Each row was made from one small tree. The marks that hang from a mark follow it in brackets, in the order of their numbers. Every link used is in the known rows. Write each row's tree.
In the rows, 128 means zero.
Known rows
Q_119{Q_908{Q_437{Q_677 Q_814}}}: [133 206 136 122  86 170  99 124 140 110 119 126 129 121 141 153 172 205
 160 113 182 151 148 149 155 121 124 125]
Q_908{Q_119 Q_313 Q_437{Q_265}}: [125  85 156 127  70 141 111 170 145  76  74 169 147 124 161 165 159 155
 152 112 156 116 105 127 131 124 125 140]
Q_814{Q_313 Q_437}: [138 152 122 139 146 170 153 123 162 138 141 123  98 137 118 172 132 123
 123 129 141 119 121 133 100 144 131 179]
Q_677{Q_437{Q_265 Q_814{Q_313}}}: [150 176 100 133 132 180 145 113 158 125 121 107  98 111 156 155 142 114
 146 144 167 124 107 133 121 159 127 155]
Q_265{Q_437{Q_814 Q_908}}: [112 158 129 109 119 171 141  99 135  96 138 106 130 119 132 108 154 142
 138 128 170 130 129 134 118 115 130 155]
Q_677{Q_437{Q_265 Q_814 Q_908{Q_119}}}: [134 137 125 111 115 135 134 106 131 106  98 143 125 141 192 163 171 144
 132 123 189 140 117 126 117 135 132  89]
Q_265{Q_437}: [126 132 121 113 114 140 133 140 123 119 121 113 118 108 107 127 130 121
 141 139 132 119 117 131 124 128 130 179]
Q_437{Q_814{Q_313{Q_908}}}: [116 178 150 151 157 183 116  98 153 158 135 116 114 118 133 109 130 122
 119 139 155 149 129 134 110 137 121  93]
Q_437{Q_265 Q_814}: [129 153 113 130 125 149 133  97 140 132 123 122 129 100 155  96 151 152
 127 128 159 124 122 130 141 129 130 118]
Q_437{Q_814}: [113 131 128 126 140 142 128 108 132 131 141 115 122 119 136  98 139 149
 132 123 151 138 131 132 134 123 125 135]
Q_265{Q_437{Q_908}}: [130 152 126 113 107 161 142 115 134  96 127 115 138 127 126 139 144 119
 134 132 147 117 124 127 114 121 132 148]
Q_814{Q_313{Q_908} Q_437{Q_265 Q_677}}: [167 243 115 152 124 186 110  97 174 140 110 138 118 127 150 190 168 142
 102 136 161 129 123 129 101 155 132  99]
Q_814{Q_437{Q_265 Q_908{Q_119}}}: [137 123 130 120 110 137 146  97 144 116 102 164 137 153 174 185 179 151
 102 113 170 119 119 125 102 128 141  94]
Q_437{Q_265 Q_908}: [146 164 116 132 100 160 140  87 144 108 116 136 159 130 166 133 162 120
 118 123 149 113 126 121 124 131 136  76]
Q_437{Q_814 Q_908}: [114 151 133 125 128 164 135  85 141 112 145 125 140 135 151 106 153 150
 121 116 163 137 139 130 121 115 128 102]
Q_437{Q_677}: [142 184 118 127 107 131 106 135 134 118 122 125 134 129 130 146 152 165
 122 126 139 136 136 128 135 132 124 104]
Q_908{Q_119 Q_437{Q_677}}: [132 130 158 118  85 140  88 163 120  86  88 140 140 129 126 177 165 189
 134 116 155 146 127 137 139 135 119  84]
Q_371{Q_437}: [107 122 111 116 128 180 142 117 133 133 134 148 129 105 143 112 132 133
 135 130 124 129 131 144 127 127 129 131]
Q_437{Q_265 Q_677 Q_814}: [143 205 100 126 106 150 111 100 144 119 118 120 134 101 155 120 175 187
 123 125 171 132 131 130 149 133 126  97]
Q_814{Q_437}: [132 125 123 130 146 126 138 117 139 132 136 136 108 143 129 161 136 136
 126 122 138 125 126 128 112 128 135 181]
Q_371{Q_437{Q_265 Q_677 Q_814}}: [124 200  84 114 111 208 124  89 150 123 122 139 133  78 171  98 179 192
 134 127 163 133 134 144 147 134 127  96]
Q_313{Q_814{Q_437}}: [135 136 131 127 137 131 127 116 123 124 130 117  96 150 135 228 123 151
 131 133 138 134 130 130 114 129 129 191]
Q_371{Q_437{Q_814}}: [ 92 133 112 112 146 191 140  99 139 136 147 138 118  92 150  76 141 159
 139 125 146 140 135 147 133 120 126 140]
Q_437{Q_677 Q_814{Q_313{Q_908}}}: [128 230 137 148 140 193  97 103 160 143 129 115 125 119 136 128 150 161
 111 136 164 157 138 134 117 142 117  62]
Q_265{Q_437{Q_814}}: [112 138 123 112 131 153 133 121 125 117 133 101 112 101 115  99 136 144
 141 137 156 131 121 137 132 122 127 186]
Q_677{Q_437{Q_265 Q_814 Q_908}}: [147 166 106 122 122 159 136  84 145  99 124 129 125 133 181 148 162 118
 142 130 179 129 123 126 121 137 133 125]

Write each row's tree
[124 193 112 109 114 163 107 128 131 103 127  99 117  99 118 120 158 186
 138 134 167 136 129 137 139 126 123 162]  Q_265{Q_437{Q_677 Q_814}}
[148 188 119 133  76 133 138 122 155 124 101 155  98 152 186 252 144 168
 154 120 162 111 128 125 120 111 136 220]  Q_119{Q_908{Q_313{Q_814{Q_437{Q_265}}}}}
[110 222 120 133 145 246 108  92 165 151 136 140 121  93 150 110 155 165
 122 137 161 157 141 152 119 141 118  66]  Q_371{Q_437{Q_677 Q_814{Q_313{Q_908}}}}
[166 220 119 124  56 166 103 126 143 105  87 142 144 118 156 182 179 182
 155 119 164 126 136 141 155 134 132  96]  Q_119{Q_908{Q_437{Q_265 Q_677}}}
[132 163 118 131 149 174 136 127 149 124 138 100  90 123 134 157 126 111
 149 137 160 139 118 132 112 150 122 175]  Q_677{Q_437{Q_814{Q_313}}}
[116  85 189 134 123 135  86 141 118 117  87 152 142 138 133 156 136 136
 126 127 144 156 125 137 118 132 124  64]  Q_313{Q_908{Q_119 Q_437}}
[ 95 173 134 136 160 237 131  85 162 158 141 140 117  93 151  89 133 126
 125 142 149 151 132 149 107 137 122  93]  Q_371{Q_437{Q_814{Q_313{Q_908}}}}
[145 159 130 130 107 181 163 101 164 123  99 147 131 146 169 191 175 136
  97 118 171 112 110 127  91 144 138  91]  Q_814{Q_313 Q_437{Q_265 Q_908{Q_119}}}
[142 199 137 123 100 174 136 120 161 112 114 144 125 159 149 215 182 174
  95 114 177 131 128 131  91 140 128  83]  Q_814{Q_313 Q_437{Q_677 Q_908{Q_119}}}
[131 217 111 117 110 202 125 129 153 113 128  86 109  94 110 131 156 169
 135 139 168 132 121 142 127 140 119 165]  Q_265{Q_437{Q_677 Q_814{Q_313}}}
[106 154 144 106 113 198 151 120 145 114 114 105 125 117 137 127 158 146
 119 129 182 131 115 137 101 132 125 116]  Q_265{Q_437{Q_814{Q_313} Q_908{Q_119}}}
[141 208 115 111  85 166 122 121 137  83 119 114 145 128 127 155 168 159
 128 129 157 124 133 128 119 126 128 120]  Q_265{Q_437{Q_677 Q_908}}
[117 166 122 122 132 200 146 125 147 125 135  85 105  92 107 108 131 131
 136 142 156 124 114 140 119 137 123 184]  Q_265{Q_437{Q_814{Q_313}}}
[131 173 140 115  90 132 113 131 129  99 103 149 152 151 159 170 176 182
 106 113 165 140 138 123 119 124 124  33]  Q_437{Q_677 Q_908{Q_119}}
[121 117 187 141 119 183 100 145 136 125  90 140 135 128 128 169 135 122
 125 134 147 149 116 140 105 147 120  60]  Q_814{Q_313{Q_908{Q_119 Q_437}}}
[148 198 133 124  68 153 100 143 135 105 106 133 137 131 135 180 162 184
 157 114 158 141 145 146 150 128 126 115]  Q_119{Q_908{Q_437{Q_677}}}
[120 122 161 123  65 138  85 190 141  69  83 162 143 140 141 186 166 193
 150 105 158 135 124 131 131 121 116 138]  Q_908{Q_119 Q_313 Q_437{Q_677}}
[135 170 175 139 106 187  80 149 142 112  82 143 141 130 129 188 158 163
 119 132 157 156 124 141 114 152 116  36]  Q_814{Q_313{Q_908{Q_119 Q_437{Q_677}}}}
[149 129 124 113  97 126 137 123 129 103  86 155 128 154 185 199 163 118
 129 128 168 128 112 121 111 141 135  84]  Q_677{Q_437{Q_265 Q_908{Q_119}}}
[156 171 107 141 130 178 157 106 169 134 122 128 109 119 141 174 150 118
 117 131 148 104 110 131 109 153 136 160]  Q_814{Q_313 Q_437{Q_265}}
[164 217 125 140 117 138  88  90 136 125 101 137 111 140 164 247 157 172
 110 145 158 145 133 124 116 140 131 110]  Q_313{Q_814{Q_437{Q_265 Q_677}} Q_908}
[116 116 174 128 129 111  90 129  99 144  86 141 117 146 152 205 116 151
 110 142 140 162 130 127 112 128 121  61]  Q_313{Q_814 Q_908{Q_119}}
[147 179 122 128  90 183  92 109 146  83 110 117 147  96 142 132 182 188
 147 124 173 137 128 138 158 139 123 111]  Q_908{Q_437{Q_265 Q_677 Q_814}}
